What can hang from each mark:
q509: q632 q756
q872: q674
q632: q674 q807
q674: q807 q872
q882: q152 q756 q807
q756: q645 q872 q930

Every row comes from one small tree of marks. Brackets hold a mark, then the marks that hang from it, in the order of their numbers. Every link used is in the known rows. Which tree was each row made from?
Known rows:
{q674 q807 q872}: .22, .20, .09, .11, -.30, .16, .08, -.20, .04, -.06, -.23, -.07, -.02, .13, -.04, -.35, -.20, .11, -.03, .36, -.07, -.04
{q509 {q756 q645 q872}}: .32, .04, -.01, -.11, -.32, -.14, -.09, -.13, .04, .03, .23, .14, -.20, .03, -.06, -.10, .35, .06, -.10, .25, .07, -.17
{q756 q645 {q872 q674} q930}: .32, -.09, .17, .10, -.41, .07, .02, .04, .18, .04, .25, .23, -.10, .13, .08, .14, .18, -.19, -.21, .09, -.12, -.26
{q632 {q674 q807 q872}}: .27, .06, .20, .11, -.03, .27, .01, -.41, .07, -.30, -.31, .08, -.11, -.09, -.03, -.33, -.11, .17, -.05, .17, -.04, .05
{q632 q674 q807}: -.02, -.20, .06, .13, .30, .24, -.13, -.19, .04, -.46, -.12, .14, -.04, -.18, -.05, -.06, .15, -.02, -.06, .11, .02, .06
{q872 {q674 q807}}: .06, .20, -.15, .02, -.17, -.17, .17, -.19, -.07, .04, -.06, -.01, -.01, .24, .07, -.05, -.23, -.15, -.09, .17, -.15, .11
{q756 q872}: .13, .10, .16, -.07, -.22, .10, .00, .13, -.17, .04, .03, -.04, -.11, -.05, .08, -.09, .06, -.04, -.05, .09, .01, -.04
{q632 {q674 q872} q807}: .09, -.09, .16, .20, .15, .38, -.07, -.27, .05, -.44, -.24, .15, -.04, -.21, -.01, -.15, .01, .12, -.05, .21, .05, .03
{q882 q807}: -.01, .14, -.16, -.08, -.05, .12, .08, .19, .01, -.16, .08, -.03, .05, .03, -.21, .05, .10, -.15, -.15, .07, .02, -.08
{q882 q152 q756 q807}: -.26, .36, -.46, -.19, -.11, -.02, .27, .44, -.08, .27, -.07, -.16, .05, .20, -.46, -.04, .23, -.35, -.25, -.01, .14, .01
{q882 {q756 q872}}: .05, .21, .05, -.16, -.20, -.07, .18, .14, -.19, .30, .03, -.02, -.04, .01, -.12, -.11, .12, -.09, .04, .16, .06, -.02
{q509 {q632 q674 q807}}: .06, -.13, -.14, .16, .20, .06, -.25, -.32, .10, -.50, -.11, .15, -.10, -.06, -.22, .02, .17, .13, -.07, .03, .06, .08
{q882 q756}: -.05, .15, -.08, -.10, -.03, -.16, .18, .05, -.06, .25, .01, .02, .05, .05, -.20, -.03, .07, -.05, .09, .09, .05, .02
{q756 {q872 q674}}: .12, .21, .05, -.08, -.28, -.03, .13, .03, -.25, .13, .03, .00, -.09, .03, .20, .02, -.10, -.10, -.09, .09, -.06, .04
{q509 q756}: .14, .10, -.12, -.08, -.01, -.24, -.03, -.27, -.01, -.05, .15, .08, -.06, .08, -.12, .00, .20, .04, .02, .16, .07, -.03
{q509 {q632 {q674 q872}} {q756 q645}}: .45, .00, -.15, .10, -.13, -.14, -.23, -.68, .26, -.33, -.02, .33, -.26, -.03, -.27, -.08, .26, .41, -.08, .11, .13, -.06
{q756 q645 q930}: .21, -.30, .11, .18, -.13, .10, -.11, .01, .42, -.09, .21, .23, -.01, .10, -.11, .13, .28, -.09, -.12, .01, -.06, -.31
{q509 {q632 q807} {q756 q645 q930}}: .29, -.19, -.27, .20, -.10, -.21, -.33, -.39, .40, -.42, .31, .31, -.09, .27, -.44, .15, .54, .04, -.13, .28, .07, -.24
{q882 q152 {q756 q645 q872} q807}: -.07, .30, -.35, -.21, -.42, .07, .21, .57, -.04, .36, .01, -.09, -.08, .14, -.40, -.14, .37, -.33, -.36, .07, .15, -.13
{q509 q632}: .08, .03, -.19, .06, -.04, -.12, -.15, -.17, .06, -.13, -.01, .04, -.07, .09, -.18, .07, .04, .14, -.02, -.06, .04, .04

Which tree is each row?
.48, .06, -.17, .06, -.39, -.31, -.16, -.41, .20, -.15, .33, .30, -.22, .28, -.24, .18, .37, .04, -.17, .18, .02, -.18
{q509 q632 {q756 q645 {q872 q674} q930}}
-.04, .29, -.29, -.12, -.47, -.16, .23, .25, -.09, .54, -.11, -.06, -.12, .27, -.14, -.23, .11, -.27, -.26, .12, .03, .01
{q882 q152 {q756 q645 {q872 {q674 q807}}}}
.04, .44, -.19, -.24, -.31, -.05, .36, .26, -.25, .20, .12, -.01, .03, .10, -.25, .04, .10, -.30, -.15, .24, .03, -.03
{q882 {q756 {q872 q674}} q807}
.32, .11, -.19, .11, -.20, -.24, -.16, -.41, .03, -.37, .28, .21, -.13, .32, -.28, .21, .35, -.08, -.12, .34, .04, -.09
{q509 {q632 q807} {q756 {q872 q674} q930}}
.40, -.05, -.02, .12, .02, -.03, -.30, -.53, .11, -.63, .18, .28, -.22, .09, -.36, .08, .53, .03, -.11, .25, .09, -.11
{q509 {q632 q674 q807} {q756 q872 q930}}
.24, .27, -.07, -.14, -.23, -.25, .08, -.24, -.21, .04, .17, .07, -.14, .10, .03, .02, .11, -.04, -.05, .24, .02, .02
{q509 {q756 {q872 q674}}}
.54, -.11, -.03, .20, -.11, -.07, -.26, -.71, .42, -.44, .10, .42, -.23, .07, -.36, .06, .38, .31, -.10, .10, .09, -.18
{q509 {q632 {q674 q872}} {q756 q645 q930}}
.52, .07, -.04, .17, -.06, -.09, -.18, -.80, .26, -.54, -.01, .27, -.20, .19, -.40, -.07, .27, .21, -.05, .23, .04, -.08
{q509 {q632 {q674 q807 q872}} {q756 q930}}
.51, -.14, -.14, .15, -.07, -.19, -.29, -.69, .43, -.50, .16, .36, -.24, .20, -.44, -.02, .49, .15, -.14, .15, .02, -.17
{q509 {q632 {q674 q807}} {q756 q645 q930}}
.43, .20, -.30, -.04, -.46, -.38, -.13, -.43, .06, -.08, .18, .17, -.27, .26, -.20, -.07, .24, .12, -.17, .30, .01, -.06
{q509 q632 {q756 q645 {q872 {q674 q807}}}}
.02, .19, -.24, -.11, -.40, .14, .18, .55, .12, .24, .13, .00, -.05, .24, -.49, -.02, .49, -.44, -.39, .06, .10, -.27
{q882 q152 {q756 q645 q872 q930} q807}
.39, .16, -.28, -.04, -.41, -.37, -.14, -.38, .04, -.04, .21, .22, -.25, .18, -.15, .06, .25, .15, -.14, .19, .06, -.06
{q509 q632 {q756 q645 {q872 q674}}}
-.03, .32, -.15, -.05, -.32, -.10, .28, .18, -.11, .38, -.05, -.07, -.05, .38, -.22, -.07, .14, -.43, -.20, .09, -.01, -.01
{q882 q152 {q756 {q872 {q674 q807}} q930}}
.15, -.04, -.06, .21, .08, .18, -.22, -.40, .11, -.48, -.21, .16, -.11, -.08, -.20, -.06, .05, .24, -.06, .11, .08, .06
{q509 {q632 {q674 q872} q807}}
-.08, .25, -.27, -.13, -.40, -.15, .23, .30, -.11, .58, -.07, -.03, -.12, .18, -.09, -.12, .14, -.24, -.24, .00, .07, .02
{q882 q152 {q756 q645 {q872 q674}}}
.31, .05, -.13, .02, .00, -.09, -.28, -.49, -.04, -.52, .06, .20, -.25, -.02, -.28, -.05, .41, .15, -.09, .26, .13, .03
{q509 {q632 q674 q807} {q756 q872}}
.29, .06, -.17, .14, .06, -.07, -.23, -.66, .09, -.54, -.07, .23, -.18, .00, -.32, -.06, .25, .29, -.03, .27, .15, .05
{q509 {q632 {q674 q872} q807} q756}
.54, .08, .01, .05, -.13, -.11, -.22, -.64, .13, -.51, .12, .24, -.27, .17, -.37, -.06, .43, .08, -.11, .21, .03, -.10
{q509 {q632 {q674 q807}} {q756 q872 q930}}
